What can hang from each mark
j_430: j_241 j_812
j_812: j_63 j_296 j_430
j_63: j_121 j_241
j_469: j_241
j_405: j_121 j_241 j_812
j_241: j_673
j_121: j_296 j_430
j_296: j_241 j_812

Each row was made from one small tree. The marks that hang from a mark follow it in brackets, in the order of their numbers. Every link used is in the known rows. Write each row's tree.
Known rows
j_121{j_296 j_430{j_241 j_812{j_63}}}: [ 12 -47  -5  26  36   7   1   8  17   9   7  25 -19  23 -11  21 -12  13
 -10 -19  -2 -16  -3 -11 -10  20   2   3 -52  20]
j_296{j_241{j_673} j_812{j_63{j_121}}}: [  4 -56  16  -7  -4  14  16  17  21   1  13  57  -6  13  -7   5 -19  34
  -4 -16   8  31 -10 -12 -10   6  -4  11 -12   9]
j_430{j_241{j_673} j_812{j_63 j_296}}: [  5 -11 -21   0  23  10   9  -8  20   8   0  45  -9  32  -3  13  -9  18
 -12 -27   3 -29  11  -9 -13   1 -10   3 -30   0]
j_405{j_812{j_63{j_241} j_430}}: [ 19 -15 -20  -7  23  14  12   2  18  12  28  40  -5   4 -14  12 -17  16
 -11 -16  -3  31  19 -14 -19  -7 -22  20 -18   3]
j_405{j_121{j_430} j_812}: [ 14 -10 -13  21   7  10  20  19  21   5   0  39 -24   2 -11  11 -25   5
 -18 -11  -1  17  11 -10 -14  22  -1   6   5  10]
j_430{j_241}: [  9  -1  -6  -4  20  11  11   3  16   6   6  32 -12  18  -9  14 -12   9
  -7 -10   0 -11   2  -7 -12  14  -9  -1 -21   8]
j_63{j_121 j_241}: [ 16   4  -3 -21   0  10  17  11  20   5  22  45  -1   8 -17  12 -24   6
  -6 -20  -7  11  -3 -17 -15   2  -4  11 -14  19]
j_63{j_121{j_296 j_430} j_241}: [ 17 -19   1  -4  12   8  11  19  19   6  20  41  -4  13 -17  16 -24   3
  -7 -23  -6  12  -7 -19 -12  11   3  10 -30  29]
j_241{j_673}: [  4  -5   0  10  27  13  11   9  16   9  13  48  -9  22 -11   2 -24  10
 -12 -19   8   4  12 -14 -13   6 -13   1  -6  -1]
j_469{j_241}: [  2  -7  -3  21   8   9  11   7  15  16  14  28  -9   7 -14   7 -17   9
 -11  -8   0  15 -15  -9 -13  23  -8   2 -10  -4]
j_296{j_241 j_812{j_63{j_121} j_430}}: [ 12 -50   3  -6  -9  16  21  12  22   2  28  49   0   7  -9  12  -7  34
   1 -12   3  33 -13 -11  -9   0  -6  18 -21   7]
j_63{j_121}: [ 10  -2  -1   3 -10  11  15  11  17  -1  15  37  -6   9 -16   8 -20   7
  -7 -13  -5  -4  -1 -14 -14   4  -7   7 -14  19]
j_121{j_296{j_241{j_673}} j_430{j_812}}: [  3 -44  12  33  38  11   2  16  16  10   6  39 -22  24  -2  13 -17  13
 -10 -22   5   3  -5 -11  -6  19   9   0 -37   9]
j_430{j_812}: [  8   0  -2  19  21  10   9  -1  16  11   9  33 -17  13 -16  10 -13  10
 -11 -15  -3 -14   0 -10 -13   4  -6  -1 -21  -2]
j_812{j_63{j_121{j_296}} j_430}: [ 17 -34 -28   6  -9  15  16   2  19   3  47  34   7  10 -15  14 -10  20
  -4 -18  -4   4  10 -16 -16 -12 -12  28 -35  15]
j_63{j_241}: [ 13  -1  -7 -13  23  10  15  10  18  16  19  38  -5   7 -15  10 -21   8
  -7 -16  -3  17   0 -14 -14   7  -8   4 -18   3]
j_296{j_812{j_63 j_430}}: [ 18 -37  -8   9   8  14  19   7  20   8  29  39   2   7 -24  11  -7  25
  -4 -11   1  24  -4 -15 -11   1 -19  14 -25   2]
j_405{j_121 j_812}: [  7   3 -13  15 -14  13  22  13  21   5   7  39 -22   0 -15   8 -25   5
 -17 -10  -1  16  12  -9 -15  14  -3  11  11   7]
j_469{j_241{j_673}}: [ -1  -6  -1  21  19  10  10   7  15  16  14  41  -7  17 -13   3 -23   9
 -14 -15   6  17  -9 -11 -13  20 -10   2  -1  -6]
j_812{j_296 j_430}: [  7  11 -32  15   6  15  25   5  18  11  21  37   7  17  -5  10   2   5
  -4 -16   0   3  10 -13 -10  -4 -16   8 -29 -13]
j_812{j_430}: [ 15   4 -18  12  21  15  18   2  16  10  34  37   0  13 -13  11  -7   9
  -6 -12  -1   7   8 -12 -12  -3 -15  11 -19  -5]
j_405{j_121{j_430} j_241}: [ 16  -9 -17  29   5  10  24  20  22   8  15  39 -22  -1  -7  14 -26   2
 -14 -11   1  13   5  -7 -10  30  17   8   8  11]
j_812{j_63{j_121} j_430}: [ 21 -28 -31  -2  -2  14  19   0  20   3  43  37   7   9 -12  13 -10  22
  -4 -16  -4   4  11 -15 -17 -13 -15  25 -26  11]
j_121{j_296{j_241} j_430{j_812}}: [  4 -45  10  33  31  10   4  17  16  10   6  30 -22  17  -3  16 -13  13
  -8 -17   1   2  -9  -9  -6  21  10   0 -43  10]

Write each row's tree
[ 17 -16 -46 -16  -9  13  26   3  23   8  35  43  18  12  -5  14  -5  17
  -1 -25  -6  10  12 -18 -16 -16 -14  25 -36   3]
j_812{j_63{j_121 j_241} j_296 j_430}
[  9 -39  17  16  -4  11  12  24  18  -2  10  39 -10  13 -14  13 -18  12
  -5 -16  -1  12 -15 -15  -7  17   4   7 -30  27]
j_63{j_121{j_296{j_241 j_812} j_430}}
[  4 -58  22  29  29  12   7  28  17   8   6  42 -15  20  -9  11 -17  17
  -7 -17   8  26 -13 -13  -4  26   4   1 -34  13]
j_121{j_296{j_241{j_673} j_812} j_430}
[  4  11 -13   6  18   9  11  -6  19   8  -6  35 -13  26  -6  16  -3   7
 -10 -19  -3 -30   1  -7 -10   8  -6  -4 -31  -1]
j_430{j_241 j_812{j_296}}
[ 10  -6   1 -10  -9  11  13  13  19   6  27  41  -2  10 -21  12 -24   3
  -7 -22  -6  11  -6 -18 -13   3   1  15 -25  26]
j_63{j_121{j_296} j_241}
[ 12 -22   4  13   5   9   8  16  17  -2  10  34 -10  19 -14  16 -18   4
  -8 -17  -4  -9  -5 -14 -10  16   2   6 -32  31]
j_63{j_121{j_296 j_430{j_241}}}
[ -4 -44 -24  -3  -4  14  19  13  19  10   5  40  -1  13  11   5 -11  26
  -3 -18   6   8  11 -10 -13   2  -9   8 -32  -7]
j_812{j_63 j_296{j_241{j_673}}}
[  1 -26 -16  10   9  12  14   1  19  11   5  39 -11  16   0   8 -10  22
  -8 -21   1 -10   6 -10 -13  -1  -5   5 -31  -8]
j_430{j_812{j_63 j_296{j_241{j_673}}}}
[ 13 -49  -5  28  35   8   3  12  17  13  14  26 -16  15 -14  17 -16  13
 -10 -21  -3  -2  -3 -15 -11  16   2   6 -50  15]
j_121{j_296 j_430{j_812{j_63{j_241}}}}
[  1 -28 -14   0   0  14  14  11  18   8  -1  35 -12   3   1   7 -15  18
  -9 -13   0  24  16 -10 -15   3 -16  10 -25  -1]
j_405{j_812{j_63 j_296{j_241}}}
[ 10 -18 -46  -5  12  15  21  -3  21   9  24  43  11  26   2  13   0  20
  -4 -23   3  -5  20 -12 -13  -9 -19  17 -36  -5]
j_812{j_63 j_296 j_430{j_241{j_673}}}
[ 14 -12 -19  26   6   8  23  14  21   7   6  36 -20   8 -11  12 -18   8
 -13 -13  -1  -9   0  -9 -12  21   9   2  -3   6]
j_405{j_121{j_430{j_812}}}
[  8 -28  12   4   7  16  20  14  19   7  22  48  -4   9  -9  11  -5  25
  -1  -9   5  36 -15  -8  -5   7  -6   8 -16  -5]
j_296{j_241 j_812{j_430}}
[ 10 -43  15  26  37  10   4  20  17   6   3  40 -14  29 -18  16 -15  10
 -10 -19   6   8 -10 -14  -5  28  -3  -1 -37  20]
j_121{j_296{j_812} j_430{j_241{j_673}}}
[ 16 -10   2   8  16  14  18   6  19   6  22  43  -1  16 -24  13  -4  16
  -5 -11   2  17  -9 -12  -8   8 -16   7 -19   3]
j_296{j_812{j_430{j_241}}}
[ 12 -19 -48  -4   5  14  22  -3  21   9  24  34  10  19   1  16   4  20
  -2 -18  -1  -6  15 -11 -13  -7 -18  17 -41  -4]
j_812{j_63 j_296 j_430{j_241}}
[  7 -16 -22   4  16  10  14  -2  20  15   9  40  -6  16  -8   9 -13  17
 -10 -25  -2  -9   8 -14 -15  -4  -9   7 -31  -6]
j_430{j_812{j_63{j_241{j_673}} j_296}}
[ 11 -24 -47   6   0  15  24   2  20  12  28  33  11  12  -2  11   1  20
  -2 -17  -1   4  16 -14 -14 -10 -19  18 -40  -9]
j_812{j_63 j_296 j_430}
[ -2 -45 -27  -3 -11  13  21  13  19  10   4  31  -3   6  10   7  -7  26
   0 -14   1   7   7  -9 -13   4  -8   8 -38  -5]
j_812{j_63 j_296{j_241}}
[  6  16 -31   4  18  15  21   0  19   9  17  47   8  31  -1  12   0   6
  -6 -21   4  -5  14 -12  -9  -2 -16   7 -25 -10]
j_812{j_296 j_430{j_241{j_673}}}
[ 21 -26 -34 -14  28  14  17  -1  20  15  46  47   8  14 -11  12 -15  23
  -6 -22   1  19  16 -16 -18 -13 -18  23 -22  -1]
j_812{j_63{j_241{j_673}} j_430}
[ 15 -20 -49 -11   7  14  25   2  21  16  33  38  14  11  -3  13  -2  19
  -1 -22  -3  14  14 -15 -15 -12 -17  21 -39  -9]
j_812{j_63{j_241} j_296 j_430}
